What can hang from each mark:
K: A M R
A: G K U W Y
Y: A
G: A H
R: K
U: A
H: G
M: K

Each row was made from one small tree. The marks that hang from a mark follow it in brackets, in alphabetical order. Every link used is in the known rows. Write each row's tree.
In the rows, 128 means zero.
Known rows:
A{G K{M} U W}: [111 131 131 108 212 173  88  86 100  68  80 113  91 139  97  42 111 103
 153 123]
U{A{G{H} K W Y}}: [119 118 107 131 191 200 104  94  98  97  90 110 111 166 115  71 133 114
 156  93]
G{A{K{M R} U W} H}: [101 126 164 126 170 190 134 109 121  94 135 113 104 177  99  83 122 142
  92 107]
R{K{A{G U W Y} M}}: [ 85 141 116 132 157 163 128 109  93  84 118 109 124 135 146  57 113 126
 155 126]
M{K}: [124 115 113 124 124 140 106 132 110 109 128 107 113 128 141 122 149 118
 144 113]
U{A{K{M R} W}}: [125 129 103 145 183 164 122  74  98 103 123 136 147 152 115  97 133 121
 149  93]
A{G K}: [136 127 123 111 155 165  84 124 116  92 100 127 107 138 109  80 142  93
 158 128]
K{A{G{H} U W Y} M R}: [ 65 137 168 119 227 195 120  74 113  91 160 150 142 180 122  51 112 104
 125  95]
Y{A{G{H} U W}}: [ 92 106 139 130 165 140 123 122 133  89  99 110  65 175 109  72  98 134
 142 116]
R{K{A{G W}}}: [101 138 109 141 124 146 113 133 101  95 119 118 113 129 137  85 122 124
 170 135]
H{G{A{K{M R} U}}}: [133 154 147 107 148 150 121 110 129  93 159 126 138 155 118  92 127 133
 104 140]
R{K{A{G U W}}}: [101 140 111 137 134 152 115 124  96  91 108 108 103 122 137  70 114 130
 167 134]
A{K U}: [141 125 125 119 158 158 108  93  95  99  85 108 105 119 117  76 126 131
 139 119]
Y{A{G K{M R} U W}}: [ 97 109 131 131 192 150 106  84 116  61 105 126  92 176 108  52 105 112
 157 106]
R{K}: [117 129 105 141  97 136 126 142 104 115 119 109 121 113 138 113 126 138
 154 134]
U{A{G{H} K{M R} W Y}}: [106 121 117 128 208 207 108  81 100  94 114 127 131 175 111  69 133 106
 149  82]
H{G}: [131 144 137 111 124 121 120 136 136 123 154 135 140 137 120 121 130 130
 120 147]
A{G{H} U Y}: [102 123 154  95 184 202 110 121 118 109  93  96  83 152 123  60 113 119
 124 113]
U{A{G}}: [137 142 104 123 157 156 128 122 125 120 116 125 120 141 127 105 134 119
 146 111]
H{G{A{K{R} W Y}}}: [128 142 141 119 154 163 101 100 123  86 152 124 140 167 119  96 122 125
 118 135]

Write each row's tree:
[123 128 137 119 182 168 115  75  94  95 120 130 135 131 112  71 129 120
 129 104]
A{K{M R} U}
[115 117 114 131 199 211  96  83  97  96 105 122 119 171 111  73 133 107
 157  83]
U{A{G{H} K{R} W Y}}
[116 134 161 116 130 168 155 146 141 121 132 101  92 161 118 106 123 159
  79 123]
G{A{U} H}
[137 144 139 111 137 156 116 115 128  92 149 118 138 162 129  99 131 129
 111 142]
H{G{A{K Y}}}
[129 124  97 132 195 191  97  80  96  88  87 112 117 156 123  70 127 107
 165  97]
U{A{G K W Y}}
[129 131 135 140 157 166 107  94 119  82 134 123 123 161 115 106 122 122
 125 119]
G{A{K{R} W}}
[124 134 105 132 196 176 107  84 105  92 118 137 133 155 108  81 134 103
 159  96]
U{A{G K{M R} W}}
[118 107 119 130 143 135 112 120 129  79 105 124  95 171 120  79 128 113
 158 118]
Y{A{G K}}
[126 135 115 121 151 165 135 135 129 129 119 124 112 151 120 104 139 126
 136 106]
U{A{G{H}}}
[ 86 103 140 130 186 159 113  96 119  72 108 125  84 185  99  52 110 120
 146 101]
Y{A{G{H} K{M R} U W}}
[ 82 112 156 108 240 232  79  67  90  70  96 115 101 173  94  26 110  96
 142  90]
A{G{H} K{M R} U W Y}
[ 99 105 131 126 144 140 131 131 136  87 118 128  99 185 113  75 133 118
 140 112]
Y{A{G{H} K{M}}}
[105 125 129 119 175 185  85  97  97  84 139 117 117 147 147  76 141 101
 155  95]
M{K{A{G U Y} R}}
[130 144 141 112 161 161 108  98 119  82 132 108 123 159 122  83 114 134
 114 141]
H{G{A{K U W Y}}}
[131 136 138 132 174 173 108  83 111  76 117 109 107 153 114  86 111 132
 120 119]
G{A{K{R} U W}}
[125 129 140 131 190 195 102  67 102  70 110 100 113 163 126  74 106 128
 121 110]
G{A{K{R} U W Y}}
[123 125 101 143 178 166 128  83 103 113 106 113 133 150 136 104 117 132
 144  98]
U{A{W Y}}
[122 146 146 111 172 167 111  89 119  81 148 119 136 165 120  81 116 129
 110 134]
H{G{A{K{M R} U W Y}}}
[116 132 143 128 199 191 115  63 104  68 120 105 125 167 126  71 108 127
 113 109]
G{A{K{M R} U W Y}}
[106 117 131 140 184 158  98  74 100  89 132 147 147 150 100  94 125 105
 148 106]
A{K{M R} W}
[119 120 129 114 193 185 119  64  84  86  88 101 129 137 134  53 122 123
 126 105]
A{K{M} U Y}
[ 97 121 141 110 248 218  68  48  84  57  91 116 112 159 106  25 104  87
 156  98]
A{G K{M R} U W Y}
[ 90 138 110 148 127 132 143 121 101  99 136 123 141 132 144  91 123 135
 151 131]
R{K{A{W} M}}
[ 94 119 164 125 185 211 129  91 111  87 127 104 110 187 111  71 117 139
  92  98]
G{A{K{M R} U W Y} H}
[102 123 132 107 236 205  81  62  87  58  70 101  98 153 113  25 105  97
 153 111]
A{G K{M} U W Y}
[104 125 136 119 159 177  94 118 105  96 147 123 107 148 134  85 149 108
 148  98]
M{K{A{G{H} U} R}}
